Every row comes from one small tree of marks. The marks that hang from a mark follow it in brackets, in alphabetical order. Every link used is in the known rows. Which tree was each row made from?
(in the rows, 128 means zero)
Known rows:
W{Y{J{E{U{R} Z}}}}: [152 133 133  86 181 148 116 134 118  96  64 147 116  95 160 120  87  90
 163 128 136 162 126 128 106]
Y{J{E{U{R} Z}}}: [127 129 116  72 212 152  99 136 123  98  70 140  93 106 134 110  80 109
 150 118 164 165 123 138 124]
X{M S V}: [ 95  94 116 143 185  66 131 121 137 124  48  96 108 137 150 133 112  28
  59 191 108 132 110 163 143]
C{E{J U{R} Z} K{F}}: [139 225 148  61 183 150  90  91 121 137  95 136  86  68  85  95  73 133
 129 139 181 155 155 119  42]
K{C{E{J U}} F{X}}: [133 222 136  92 113 143  86 113 113 122 121 102 122 112  32 151  97 145
 168 110 158 128 125 114  79]
B{M}: [144 137 123 124 142 136 148 127 136 129 110 127 117 128 167 131 146 146
 104 144 114 120 105 126 119]
T{W{Y{J{E{U Z}}}}}: [177 163 113 103 175 139 147 122 112  90  90 141 144 109 150 132  96 122
 171 130 158 139 126 150  95]
C{E K}: [164 177 156 120 134  82 134 120 138 159 170 146 125 123  99 126 127 133
  98 141 154 117 132 154  56]
K{C{E} F{X{M}}}: [137 193 143 160  93  96  94 121 116 155 122  93 126 122  34 153 129 121
 135 130 122 120 111 148  91]
W{Y{J{E{U Z}}}}: [164 137 131  90 177 148 123 132 123 100  73 143 135 106 137 144  97  94
 161 121 147 151 125 123  93]
A{N{E{J U{R} Z}}}: [112 139 119  42 194 184 112  99 121 103  66 154 141 126 158  86  71 148
 150 111 174 196 118 113 112]
X{S}: [106 115 120 121 149  95 129 120 129 116  95 127 128 134 140 127 103  94
 103 153 127 124 135 130 141]
Y{J{E}}: [156 110 122 110 170 106 129 153 125  97 110 135 119 136 107 144 112 107
 139 113 156 127 103 155 124]
T{W{Y{J{E{U}}}}}: [183 149 113 109 157 119 162 130 116  77 106 145 145 113 154 141 107 117
 168 131 151 118 109 157 101]
N{E{J U Z}}: [134 149 123  60 239 186 103  99 121 104  92 131 128 110 116 102  85 143
 142 111 176 189 116  92 105]
E{U}: [116 133 118  95 153 158 119 113 138 117 111 132 124 109 136 129 117 133
 136 125 143 134 129 111 117]
T{W{Y{J{E}}}}: [192 145 120 133 140  96 169 142 110  85 119 141 149 127 149 141 116 114
 163 133 140 115 109 169 109]
F{X}: [136 137 122 116 108 121 135 131 112 121 169 142 140 140 111 121 128 160
 143 133 115 137 130 129 139]
J{E{U Z}}: [139 165 133  80 185 168  97  96 133 106  83 133 104 120 115 133  94 116
 143 119 164 155 133 146 105]
C{E{J U} K}: [157 188 144  56 181 125 125 108 137 123 144 148 119 101  96 123 102 140
 111 139 190 136 135 128  41]
F{K{C} X}: [132 160 128 140  85 121 123 125  93 141 193 103 150 120  66 110  87 148
 161 128 102 153 114 133 144]
W{Y}: [153 132 144 135 104 128 143 127 123 123 117 136 148 116 152 138 131 108
 142 135 103 128 131 119 109]
C{E{Z} K{F{X{S}}}}: [150 215 145 116 134  77 113  97 117 164 138 141 122 113  57 118  91 133
 110 156 145 128 155 143  59]
F{K X{V}}: [134 143 126 130 104 103 152 122 103 130 185 113 124 131 101 111  96 122
 142 148  94 147 108 155 144]
E{J U Z}: [113 158 117  49 204 202  97 105 121 106  79 125 118  98 120 112  85 140
 145 127 177 175 153  85 105]
W{Y{J{E{U}}}}: [169 120 131  94 161 128 138 139 128  88  88 144 137 110 140 154 110  92
 160 120 140 132 109 132  99]

Which tree is each row?
[126 163 134  75 185 168  90 101 126 100  74 139  83 110 141 106  83 110
 145 127 152 168 134 152 120]  J{E{U{R} Z}}
[165 191 148 143 121  56 132 112 127 162 147 124 112 116  61 136 128 105
  94 164 125 113 112 174  58]  C{E K{F{X{M V}}}}
[103 155 116 166 116  75  95 122 111 143  64  72 127 130  66 144  97  54
 105 165  88 124 107 149 146]  K{C F{X{M S V}}}
[133 207 152 159  90 112  87 121 128 161 107  91 119 122  48 160 120 111
 142 106 138 102 122 138  82]  K{C{E} F}
[154 220 142  82 158  92 111  99 108 137 128 137 120 109  49 115  77 134
 114 157 167 142 158 131  54]  C{E{J Z} K{F{X{S}}}}
[166 163 115  97 177 139 141 125 105  85  82 146 125  99 174 108  86 116
 173 137 147 150 126 154 109]  T{W{Y{J{E{U{R} Z}}}}}
[145 158 122 129 111  75 131 111 113 138 140 138 140 108  79 116  95 123
 113 159 115 116 137 132 111]  C{K{F{X{S}}}}
[109 122 116 145 129  83 124 115  96 133 138  90 145 115  75 108  77  97
 114 172  96 159 108 145 154]  F{K{C} X{M S}}
[120 148 125  54 241 187  95 102 114  99  84 136 106  98 143  73  74 137
 143 117 165 202 118  98 120]  N{E{J U{R} Z}}
[145 186 146  51 183 124 118 110 129 119 136 152  98  90 121  95  91 134
 112 147 177 150 138 132  57]  C{E{J U{R}} K}
[122 202 144  88 161 165  93 101 113 141 130  92 120  95  63 116  64 128
 154 120 169 169 131 118  79]  F{K{C{E{J U Z}}}}
[126 182 145 119 124 132 109 107 124 150 153  98 123 104  75 130  87 123
 147 118 145 140 113 137  89]  F{K{C{E{U}}}}
[153 228 144  65 181 150  96  89 128 143 103 132 107  78  61 122  84 139
 127 132 193 142 153 112  26]  C{E{J U Z} K{F}}
[127 206 139 104 120 144 102 103 103 154 177 108 133 112  56 113  75 159
 165 124 138 167 131 129  94]  F{K{C{E{U Z}}} X}
[132 143 133  81 165 144 108 110 131  85  95 141  84 116 145 118  96 106
 143 127 144 144 115 162 127]  J{E{U{R}}}
[142 200 142 132 158  56 114  97 122 169 103 119 110 115  65 125  97  84
  78 184 131 134 137 166  60]  C{E{Z} K{F{X{M S V}}}}
[123 141 117  46 194 185 118  96 127 109  73 151 159 134 135 110  80 152
 149 106 186 184 116 109  99]  A{N{E{J U Z}}}
[114 204 143 109 153 156  74 110 133 163  99 106 123 122  87 138 100 124
 136 112 162 146 141 119  76]  K{C{E{U Z}}}
[133 191 149 110 136 124  97 133 125 133 122 101 126 137  74 146 111 119
 131 116 163 133 125 133  89]  K{C{E{J}}}
[125 117 118  83 152 148 137 102 139 118  99 156 164 145 147 124 105 147
 143 104 159 152  97 128 109]  A{N{E{U}}}
[121 200 135 139 121 105  88 112 127 152  91  82 110 120  49 160 116  90
 127 138 122 122 102 152  85]  K{C{E{U}} F{X{M V}}}
[129 210 147 137 108 106 109 117 101 169 172  89 123 139  57 120  80 116
 143 137 114 160 119 161 104]  F{K{C{E{Z}}} X{V}}
[148 127 123 104 189 127 113 146 121 111  91 131 116 131 105 134  99 110
 141 113 162 148 120 147 119]  Y{J{E{Z}}}
[120 216 139 119 116  75  93 121 111 127  93  84 115 145  42 156  83  77
 127 142 132 117 120 147 103]  K{C{E{J}} F{X{S V}}}
[109 186 127 126 132  93  88 102 123 137  80  95 121 113  49 153 100  97
 122 148 133 122 117 137  93]  K{C{E{U}} F{X{M S}}}
